Each row comes from the steps of one walk. Every step used is in the known rows, and no mark comes twice. Write the walk behind each row, first mark first.
Known rows
pefaz-gabug-zosu-zume: [ 2.173 -0.648 -0.993 -2.023  0.116  0.803 -1.356  0.071 -3.939 -1.853
 -1.141 -0.833  0.119 -2.901 -0.765  1.317 -0.544  2.529  1.124 -1.822
  3.542 -2.441  0.664 -1.064 -2.279]
gabug-zosu-zume: [ 3.771 -1.332 -1.363 -1.297 -0.829  3.679 -2.362  1.129 -2.081  0.466
 -0.620 -1.898 -0.425 -2.157  0.677 -1.557 -0.337  1.680  0.788 -0.713
  3.530 -3.126  1.162 -0.130 -2.410]
kogev-pefaz-zume-zosu-sigezu-mosu: [ 2.917  0.700 -2.578 -2.043 -2.446  0.299 -1.335 -1.250 -3.586 -0.802
 -1.564  3.538  0.399  2.875  1.012 -0.392 -0.746 -2.674  1.316  3.602
 -3.918 -1.450  4.103 -0.552  1.571]
zosu-sigezu-pefaz-kogev: [ 0.589  1.519  1.440  3.427 -0.493  4.672 -0.350 -1.236  0.959 -1.164
  0.437 -1.991 -1.902 -0.553 -0.415  0.308 -0.430 -2.158  1.585  1.809
 -0.962  0.706  2.575  1.201  2.041]
kogev-pefaz: [ 4.778 -1.885 -2.214 -0.912 -2.726  3.360 -3.246  1.497 -2.619  0.932
  0.277 -0.544 -1.803  1.837  0.133 -4.603  0.415 -0.661  2.470  4.840
 -0.124 -2.766  2.620  2.637  0.762]
gabug-zosu-zume-mosu-pefaz-sigezu: [ 0.121 -1.515  2.030 -4.210  3.689  3.120  0.472  1.186 -0.353 -0.917
 -0.723  0.859 -0.149 -0.465 -0.694  1.483  0.167  2.446 -1.459 -0.810
  4.052 -2.120 -2.246  1.444 -2.816]
mosu-pefaz: [ 1.203  0.106  1.994 -1.840 -0.595  1.931 -0.371  0.292  0.918 -0.124
  1.285 -1.868 -1.054 -0.378 -1.886 -2.159 -1.452 -0.685  0.302  2.593
  0.697 -2.396  0.609  2.360 -0.645]
mosu-pefaz-kogev: [ 0.868 -0.197  4.616 -0.464 -1.484  0.988 -0.468 -0.111  1.548  0.938
  2.712 -2.110 -3.005 -0.913 -1.171 -0.747 -2.717  0.487  0.586  2.312
 -0.034 -0.238  0.362  2.563  0.287]
mosu-pefaz-sigezu: [ 0.242 -0.510  2.456 -3.174  1.837  1.085  0.805  0.565  1.076 -1.804
  1.036 -0.214 -1.099 -0.633 -4.122  0.455 -1.366 -0.122  0.619  2.792
 -0.030 -0.690 -0.490  2.462 -0.629]
zosu-sigezu: [ 1.194  0.448 -0.245  1.224  0.099  4.942 -1.765  0.877 -1.774 -0.703
 -1.298 -0.005 -2.273  0.935 -1.409 -1.667  0.365 -0.383  0.553  2.553
 -1.005 -2.992  2.813  2.632  1.840]
zume-sigezu: [ 3.036 -2.705 -0.020  0.331 -0.096  6.399 -2.178  2.834 -0.369  2.465
  0.193 -2.668 -2.689  1.203 -0.432 -4.073 -0.473  1.169  0.835  3.396
  0.464 -0.696  1.009  4.071 -0.033]
kogev-pefaz-gabug: [ 3.194 -1.285 -1.899 -1.744 -1.630  0.487 -2.263  0.439 -4.466 -1.339
 -0.212  0.604 -1.173  1.092 -1.345 -1.751  0.161  0.234  2.960  3.784
 -0.005 -2.074  2.084  1.639  0.849]
sigezu-mosu: [ 4.381 -1.160 -1.598  0.742 -1.925  2.288 -0.373 -0.024 -1.338 -0.694
  0.310 -1.020 -1.211  0.488 -0.712 -1.613 -1.799 -0.353  1.305  1.743
 -0.718 -0.896  0.822 -2.624  0.117]
zosu-sigezu-mosu-pefaz-zume: [ 0.796  3.524  2.825 -0.641 -2.791  0.866  0.713 -2.818  0.419 -0.939
  0.374  0.667  1.619 -0.172 -0.991  1.216 -3.852 -1.785 -0.484 -0.137
 -4.777 -2.063  1.570 -1.971 -0.340]
mosu-pefaz-gabug-zosu-zume-sigezu: [ 1.107 -0.560  2.402 -4.050  0.313  2.758 -1.473  0.895 -0.590  0.966
 -0.321 -2.379  0.165 -2.695 -1.335  1.056 -1.712  1.697 -0.320 -1.411
  2.561 -0.726 -0.372  2.718 -3.575]
mosu-pefaz-gabug-zosu-sigezu: [-1.753  2.695  1.804 -4.011 -0.054 -0.590 -0.326 -1.278 -3.271 -2.827
 -2.360  0.224 -0.336 -1.582 -2.662  3.002 -0.123 -0.822 -0.929 -0.045
  1.505 -1.893  0.583  3.121  0.038]
zosu-zume-mosu-pefaz-gabug: [-0.526 -0.381  2.964 -1.318  3.523  2.609  0.676  0.056 -0.361 -1.372
  0.661  0.751 -0.032  0.232 -1.163  0.819 -0.985  2.768 -0.509 -0.864
  2.007 -3.451 -0.618  0.050 -1.784]
pefaz-sigezu-mosu: [ 3.468 -1.821 -1.231 -0.646  0.372  1.416  0.798  0.241 -1.204 -2.296
  0.062  0.627 -1.326  0.192 -2.993  1.013 -1.687  0.238  1.642  1.996
 -1.447  0.749 -0.221 -2.424  0.142]
gabug-pefaz-zume-sigezu: [ 1.689  0.646  2.031 -0.900 -1.588  4.054 -2.063 -0.610 -2.440  0.126
  1.425 -2.168  1.443  3.523  1.540 -2.944 -1.369  3.185 -0.581  2.822
 -1.121 -2.437  1.482  3.039 -0.783]
pefaz-zume-zosu-sigezu-mosu: [ 0.791  1.242 -1.089 -0.854 -0.101  0.160  0.679 -1.617 -2.427 -1.989
 -1.501  2.609  0.315  1.262  0.019  1.179 -1.578 -1.390  0.075  1.533
 -2.804 -1.141  2.862 -1.843  1.159]
mosu-pefaz-zume-sigezu: [ 0.862  0.230  3.948 -1.873 -1.428  3.384 -0.519  0.421  1.789  2.584
  1.875 -2.297  0.582 -0.191 -0.159 -2.547 -3.323  0.682 -0.155  1.722
 -1.568 -1.428  0.310  3.359 -2.062]
kogev-pefaz-zume-zosu-sigezu: [ 1.127  0.536 -1.746 -2.470 -0.860  1.211 -2.221 -0.080 -3.650 -0.310
 -1.505  3.137 -0.218  2.714  0.865 -1.769  0.609 -1.650  1.286  4.620
 -2.109 -2.978  4.703  3.404  1.805]
zosu-zume-sigezu-mosu: [ 5.690 -2.540 -0.581  1.593 -1.037  7.333 -2.003  1.781  0.900  2.705
  0.760 -2.169 -1.113 -0.042 -0.011 -2.202 -2.642  1.169  1.179  0.142
 -1.702 -0.303  1.351 -1.642 -1.923]
zosu-sigezu-mosu: [ 2.850  0.694 -1.131  1.688 -1.442  3.995 -0.893 -0.334 -1.723 -1.099
 -1.340  0.405 -1.577  1.130 -1.285 -0.346 -1.044 -1.330  0.588  1.448
 -2.777 -1.419  2.251 -1.249  1.741]
gabug-zosu-zume-sigezu-pefaz-mosu: [ 2.533 -1.553 -0.396 -0.789 -0.934  7.649 -1.444  1.184  1.009  2.496
 -0.245 -5.629 -0.500 -3.188 -0.250  1.148 -2.071 -1.170  1.142 -0.974
  1.009 -0.449 -1.105 -0.491 -2.232]
zosu-zume: [ 3.665 -1.381 -0.301  1.140  0.235  5.103 -1.966  1.257 -0.038  0.510
  1.032 -1.411 -0.926 -0.972 -0.599 -2.505 -1.078  1.645  1.655  0.530
  0.687 -3.413  2.307 -0.531 -1.403]
gabug-pefaz-sigezu: [ 0.991 -0.204  0.458 -2.169  1.701  1.863 -0.737 -0.519 -3.135 -4.172
  0.571 -0.009 -0.226  3.008 -2.405  0.110  0.689  2.313  0.251  3.896
  0.350 -1.800  0.734  2.058  0.619]

Write each row's walk
[ 2.351 -1.618  0.640  1.540  0.105  9.135 -0.990  1.370  3.001  2.599
  1.389 -5.229 -0.991 -2.070 -1.479  0.235 -2.873 -1.145  2.014  0.200
 -1.841 -0.807 -0.051 -0.860 -1.247]  zosu-zume-sigezu-pefaz-mosu
[ 5.486 -2.360 -2.756 -1.873 -1.992  1.512 -1.184  0.578 -2.425 -1.204
 -0.044  1.584 -1.182  1.775 -1.975 -0.616 -0.868 -1.070  2.861  4.070
 -2.613  0.400  1.022 -1.236  0.615]  kogev-pefaz-sigezu-mosu
[ 2.507 -2.416 -0.032  1.615  2.598  6.708 -1.156  1.892 -0.895  0.768
  0.252  0.068 -1.413  1.645  1.308 -2.919  0.424  3.229  0.092  0.488
  2.308 -4.100  0.591 -0.060 -0.960]  zosu-zume-mosu
[ 1.444  1.331 -1.830 -1.504 -1.500 -0.369 -0.297 -1.634 -5.585 -3.375
 -3.434  1.063 -0.536 -0.783 -1.453  3.515 -0.501 -0.462  0.019 -0.852
  0.099 -0.473  0.772 -1.826  0.839]  pefaz-gabug-zosu-sigezu-mosu
[ 0.558  1.589  3.373 -1.945 -1.724  0.168  0.375 -1.290  0.790 -0.137
  2.117 -1.160  1.386 -1.041 -0.552 -1.470 -3.221  0.171  0.296  1.131
 -0.843 -2.995  0.591  0.660 -1.727]  mosu-pefaz-zume
[ 3.444 -2.239 -0.892 -1.431 -3.389  3.548 -2.776  1.495 -2.686  1.932
  0.648 -1.407 -3.266  0.957 -1.560 -1.307 -1.615 -0.988  2.564  4.392
 -2.705 -3.294  0.670  1.194  2.060]  kogev-pefaz-mosu
[ 4.119 -0.472 -0.912 -1.085 -3.922  1.554 -2.445 -0.080 -2.772  0.958
  1.081  0.136  0.635  1.205  1.397 -3.876 -1.338  0.194  2.522  3.432
 -1.647 -3.375  2.607  0.853 -0.240]  kogev-pefaz-zume
[ 1.474 -0.156 -2.375 -0.698  1.055  1.946 -0.158 -0.062 -2.279 -1.998
 -2.241  1.906 -2.118  1.906 -1.258  0.556  0.148 -2.183  0.116  2.931
 -1.186 -0.471  2.931 -0.132  2.149]  zume-zosu-sigezu-mosu
[ 1.381 -0.541 -1.716 -1.851  0.169  2.730 -0.093 -0.102 -2.069 -1.525
 -1.657 -3.666  0.737 -1.724 -0.171  0.277  0.500 -0.979  1.118  0.614
  4.039  1.721 -0.548  1.823 -1.682]  zume-sigezu-pefaz-gabug-zosu
[ 0.896  3.598  1.900 -2.911 -3.869 -0.618  0.333 -2.989 -1.539 -1.085
 -1.232  0.259  2.148 -1.319  0.292  2.208 -3.061 -1.803 -1.330 -1.377
 -1.938 -1.754  0.588 -1.533 -1.317]  gabug-zosu-sigezu-mosu-pefaz-zume
[ 2.668 -0.532  2.456 -1.309 -0.108  3.201 -0.194 -0.101  1.430  0.599
  1.205 -1.477  0.264 -1.465 -2.382  1.457 -3.971  0.717  0.620 -1.163
 -2.066  0.485  0.129 -1.605 -2.759]  zosu-zume-sigezu-mosu-pefaz-gabug
[ 4.088 -1.048  0.336  0.633 -2.822  3.601 -0.508  0.072 -0.504  2.062
  0.843 -1.465  0.374  0.656  1.096 -1.995 -3.673  0.978  0.829  0.897
 -2.897  0.107  0.471 -1.522 -1.229]  pefaz-zume-sigezu-mosu
[-0.284 -0.317 -1.496 -1.080  2.631  2.926 -1.058  1.145 -2.294 -1.582
 -2.194  1.530 -2.746  1.764 -1.450 -0.889  1.606 -1.200  0.112  3.968
  0.587 -1.956  3.436  3.838  2.396]  zume-zosu-sigezu
[ 1.673 -0.441  2.162 -2.092 -0.756  1.355  0.552 -0.260  0.141 -0.191
  0.515 -1.484 -0.647 -0.194 -2.738  0.993 -3.230 -0.254  0.330  1.050
 -1.665  1.456 -0.745  0.233 -1.086]  zume-sigezu-mosu-pefaz-gabug
[-0.238  0.800  1.382 -4.883 -0.594 -2.364  0.176 -0.916 -2.905 -2.451
 -0.817 -1.253  0.015 -2.252 -2.054  1.686 -0.869  0.219 -0.180  0.238
  3.546 -1.347 -0.904  1.797 -1.507]  mosu-pefaz-gabug-zosu
[-0.123  1.086  0.142 -3.309  0.655 -1.120 -0.431 -2.063 -4.009 -3.442
  0.685  0.509  1.800  3.358  1.130 -1.026  0.009  1.796 -0.576  3.644
  1.119 -3.133  2.359  1.354 -0.025]  gabug-pefaz-zume-zosu
[ 1.974  0.725 -2.001 -1.124  0.456  1.527  0.025 -1.604 -1.715 -3.402
 -0.807 -2.538  2.398 -3.899 -0.377  1.809 -0.170 -0.470  1.895 -2.272
  4.294 -0.868  0.645 -2.747 -3.068]  sigezu-pefaz-gabug-zosu-zume
[ 1.297  0.639 -1.219 -1.090 -0.929  3.443 -2.157  0.656 -3.751 -0.768
 -2.866 -0.462 -1.781 -0.154 -0.157 -0.691  1.192 -0.357 -0.336  1.266
  1.789 -2.648  1.814  3.032  0.934]  gabug-zosu-sigezu
[ 3.232 -1.042  1.791 -1.383 -1.737  4.143 -0.428  0.865  1.988  2.060
  1.054 -2.592 -1.199  0.626 -1.250 -1.931 -3.038 -1.147 -0.154  2.070
 -1.718  0.747 -0.209  1.157 -1.124]  zume-sigezu-mosu-pefaz
[ 1.000 -0.954  2.647 -0.517  2.463  5.453 -0.332  1.047  1.492  0.891
  1.122 -0.387 -0.588  1.003  0.345 -2.120 -0.705  1.915 -0.876  0.189
  1.983 -4.182 -0.125  0.925 -1.880]  zosu-zume-mosu-pefaz
[ 3.384  0.739  1.083 -0.461 -3.146  3.163 -1.176 -1.788 -2.419 -0.310
  1.339 -1.732  2.112  3.620  1.741 -1.533 -2.759  2.191 -0.568  1.796
 -2.823 -0.985  0.952 -0.916 -0.994]  gabug-pefaz-zume-sigezu-mosu
[ 0.651  0.139  1.401 -1.287 -1.345  2.876 -1.498 -0.764 -3.407 -1.525
  1.234 -2.523 -1.614  2.423 -1.905  0.741 -1.516  1.467 -0.040  3.163
 -1.420 -4.036 -0.069  0.593  1.865]  gabug-pefaz-mosu
[ 3.526  0.762 -3.283 -2.740 -3.777 -0.258 -2.292 -1.190 -6.833 -2.323
 -3.487  1.911 -0.405  0.789 -0.470  1.958  0.314 -1.774  1.285  1.232
 -1.074 -0.781  2.064 -0.575  1.303]  kogev-pefaz-gabug-zosu-sigezu-mosu
[ 0.981 -0.913  0.781  0.670  0.844  2.991  0.386  0.199 -2.354  0.071
  0.381  0.687  0.027  2.280  2.341 -2.735 -0.698  3.119 -0.261  1.262
  1.138 -3.812 -0.371  0.060 -0.196]  pefaz-zume-mosu
[ 1.122 -0.304 -0.413  0.729 -0.694  4.086  0.608 -0.479  0.663 -0.767
  1.057 -4.033 -1.057 -1.601 -2.257  0.799 -2.054 -2.737  2.134  1.843
 -0.805 -1.476 -0.621 -1.786  0.821]  sigezu-pefaz-mosu
[-2.376  2.522  2.569 -3.318  1.305 -0.076  0.632 -1.300 -0.110 -1.407
 -0.466  1.838  0.445  0.388 -1.150  0.636 -1.294 -1.730 -0.950  2.294
 -1.364 -2.541  2.745  3.119  0.314]  mosu-pefaz-zume-zosu-sigezu
[ 2.511  0.937  0.832 -3.718 -1.564 -1.401  0.327 -2.018 -1.560 -2.245
 -0.183 -0.745  1.579 -3.466 -1.635  3.517 -3.049  0.169  0.147 -3.059
  1.398 -0.896 -0.548 -3.999 -3.435]  sigezu-mosu-pefaz-gabug-zosu-zume
[ 4.286 -1.276 -2.540 -3.273 -2.195  0.937 -3.360  0.415 -5.168 -0.667
 -1.137  0.137  0.226 -1.342  0.175 -0.250  0.192  1.275  2.381  0.264
  2.385 -2.772  1.947  0.208 -1.837]  kogev-pefaz-gabug-zosu-zume
[-0.874  0.705  0.198  1.151  1.951  2.688  0.371 -0.941  0.430 -2.001
 -0.506 -0.468 -2.399  0.175 -0.329  1.100  0.834 -3.089  1.203  3.238
  0.616  1.642  3.177  2.309  2.530]  zume-zosu-sigezu-pefaz-kogev
[ 2.964  0.306  1.104 -1.400 -2.134  0.998  0.480 -0.852  0.991 -0.556
  1.267 -1.414 -0.398 -0.178 -1.697 -0.780 -2.854 -1.728  0.325  1.531
 -1.086 -0.894  0.057 -1.608 -0.843]  sigezu-mosu-pefaz
[ 4.188 -1.110  2.135 -0.534 -1.236  6.019 -1.174  0.987  3.273  2.808
  1.688 -2.598 -0.266 -0.714 -1.017 -1.380 -3.709 -0.218  0.204 -0.105
 -2.128 -0.250  0.632 -0.663 -2.907]  zosu-zume-sigezu-mosu-pefaz
[-0.089  1.277  0.324 -2.766  0.928  0.702  0.686 -0.838  0.073 -1.904
 -1.362  1.521 -1.278  1.239 -2.249  1.316 -0.946 -3.541 -0.932  2.729
 -1.630 -0.455  2.160  0.887  1.187]  zume-zosu-sigezu-mosu-pefaz
[ 0.904  0.671 -1.359  0.425  1.011  1.105  1.164 -1.586 -1.070 -4.009
  0.186 -2.090  1.031 -1.467 -1.921  0.334 -0.227 -1.530  2.443  1.249
  1.905 -0.215  0.753 -1.255 -0.441]  sigezu-pefaz-gabug
[ 1.117 -0.913  1.641 -2.841  1.388  3.911 -0.697  0.892 -0.542  0.712
 -0.463 -0.881 -0.045 -0.160  1.580 -1.150  0.062  1.881 -1.814 -1.020
  4.829 -3.776 -1.216  1.334 -2.838]  gabug-zosu-zume-mosu-pefaz
[ 0.622 -0.677 -0.592 -2.129  0.914 -0.524  0.243 -0.178 -2.004 -1.057
  0.236  0.769 -0.009  0.473  0.487 -1.533 -0.928  0.620  0.765  2.826
  1.098 -2.104  1.928  0.766 -0.294]  pefaz-zume-zosu
[ 3.310 -1.148 -2.859 -4.017 -2.756 -0.965 -2.644  0.254 -6.414 -1.504
 -1.846  0.112 -0.678 -0.035 -0.066 -0.758  0.919  0.181  2.039  2.503
  2.803 -1.718  1.053  2.046 -0.136]  kogev-pefaz-gabug-zosu
[ 3.843 -1.460  4.806  0.756 -2.221  5.092 -1.183  0.548  3.885  3.860
  3.059 -2.833 -2.254 -1.259 -0.297  0.074 -4.955  1.094  0.491 -0.382
 -2.764  1.839  0.423 -0.457 -1.984]  zosu-zume-sigezu-mosu-pefaz-kogev
[ 0.729  0.498 -0.109  1.586  1.105  3.651  1.832 -1.483 -0.165 -1.510
  0.613 -1.012  2.383  1.246  2.709 -2.208 -0.273  0.062  0.440  0.816
  1.875 -2.304 -0.326 -1.643 -0.964]  sigezu-pefaz-zume-mosu
[ 0.872  0.966  1.249 -3.837 -0.818 -2.813  1.981 -2.212  0.319 -1.472
  1.046  0.820  1.445 -0.084 -0.327  0.690 -3.372 -1.720 -0.230  1.564
 -1.150 -0.566  0.661 -2.162 -1.406]  sigezu-mosu-pefaz-zume-zosu
[-0.811  2.306  0.339  2.418  1.703  5.369  1.335 -1.721 -0.540 -1.880
 -1.001  0.454  2.027  1.974  2.119 -0.883  0.486 -0.941 -0.256  0.534
 -0.176 -2.827  1.161 -0.375  0.538]  zosu-sigezu-pefaz-zume-mosu
[ 1.478 -1.564  0.268  0.793 -0.406  7.213 -0.309  1.156  1.706  1.836
  0.826 -5.193 -1.916 -0.742 -1.826 -0.248 -2.181 -2.178  1.669  2.470
 -1.383  0.241 -0.960  1.004  0.467]  zume-sigezu-pefaz-mosu
[ 4.732 -2.481 -0.990  0.751 -1.651  5.435 -1.266  1.704 -0.355  1.987
  0.027 -2.221 -2.085  1.289 -0.254 -2.688 -1.926  0.132  0.883  2.374
 -1.326  0.737  0.506  0.175 -0.277]  zume-sigezu-mosu
[ 3.015  0.726 -2.171 -0.763 -2.487  2.480 -1.313 -0.536 -3.773 -1.178
 -2.911 -0.069 -1.108  0.009  0.011  0.676 -0.272 -1.352 -0.376  0.265
  0.067 -1.153  1.274 -0.891  0.720]  gabug-zosu-sigezu-mosu
[ 1.510  1.006  0.466 -4.487 -2.197 -3.333  1.091 -2.151 -2.860 -2.933
 -0.825 -0.848  0.674 -2.166 -1.879  2.981 -2.289 -0.796 -0.228 -0.828
  1.804  0.142 -1.469 -2.126 -1.802]  sigezu-mosu-pefaz-gabug-zosu
[ 1.000  1.860 -1.322  2.172  0.499  5.584 -0.301 -0.822  0.423 -2.165
 -1.005 -1.711  0.061 -0.052 -1.061 -1.193  0.796 -3.352  1.335  2.037
 -0.286 -1.455  2.803  0.998  1.068]  zosu-sigezu-pefaz
[ 1.037  1.708  4.229  0.844 -2.519  1.700 -0.043 -1.559  1.212  0.092
  1.061 -0.205 -2.734 -0.176 -1.624  2.026 -3.346 -1.496 -0.168  0.961
 -3.830  0.734  1.340  0.054  1.668]  zosu-sigezu-mosu-pefaz-kogev
[-0.409  0.926  2.985 -1.465 -0.003 -0.278  0.689 -1.309  0.664 -0.855
  0.122  1.298 -3.197  0.639 -1.605  2.801 -2.139 -2.346 -0.593  2.406
 -2.274  1.675  1.937  1.116  2.129]  zume-zosu-sigezu-mosu-pefaz-kogev
[ 4.303 -1.008  1.164 -2.886 -2.280  4.565 -1.549  0.807  1.304  2.665
  0.086 -3.043  0.230 -1.782  0.244 -0.407 -2.844 -0.126 -0.731 -1.347
  0.715  0.006 -0.382 -0.241 -3.844]  gabug-zosu-zume-sigezu-mosu-pefaz
[ 2.645 -2.327 -1.077 -0.745  1.474  5.212 -1.585  1.754 -2.894  0.616
 -1.380 -0.424 -0.923  0.497  2.559 -1.940  1.205  3.263 -0.837 -0.784
  5.191 -3.812 -0.477  0.343 -1.857]  gabug-zosu-zume-mosu
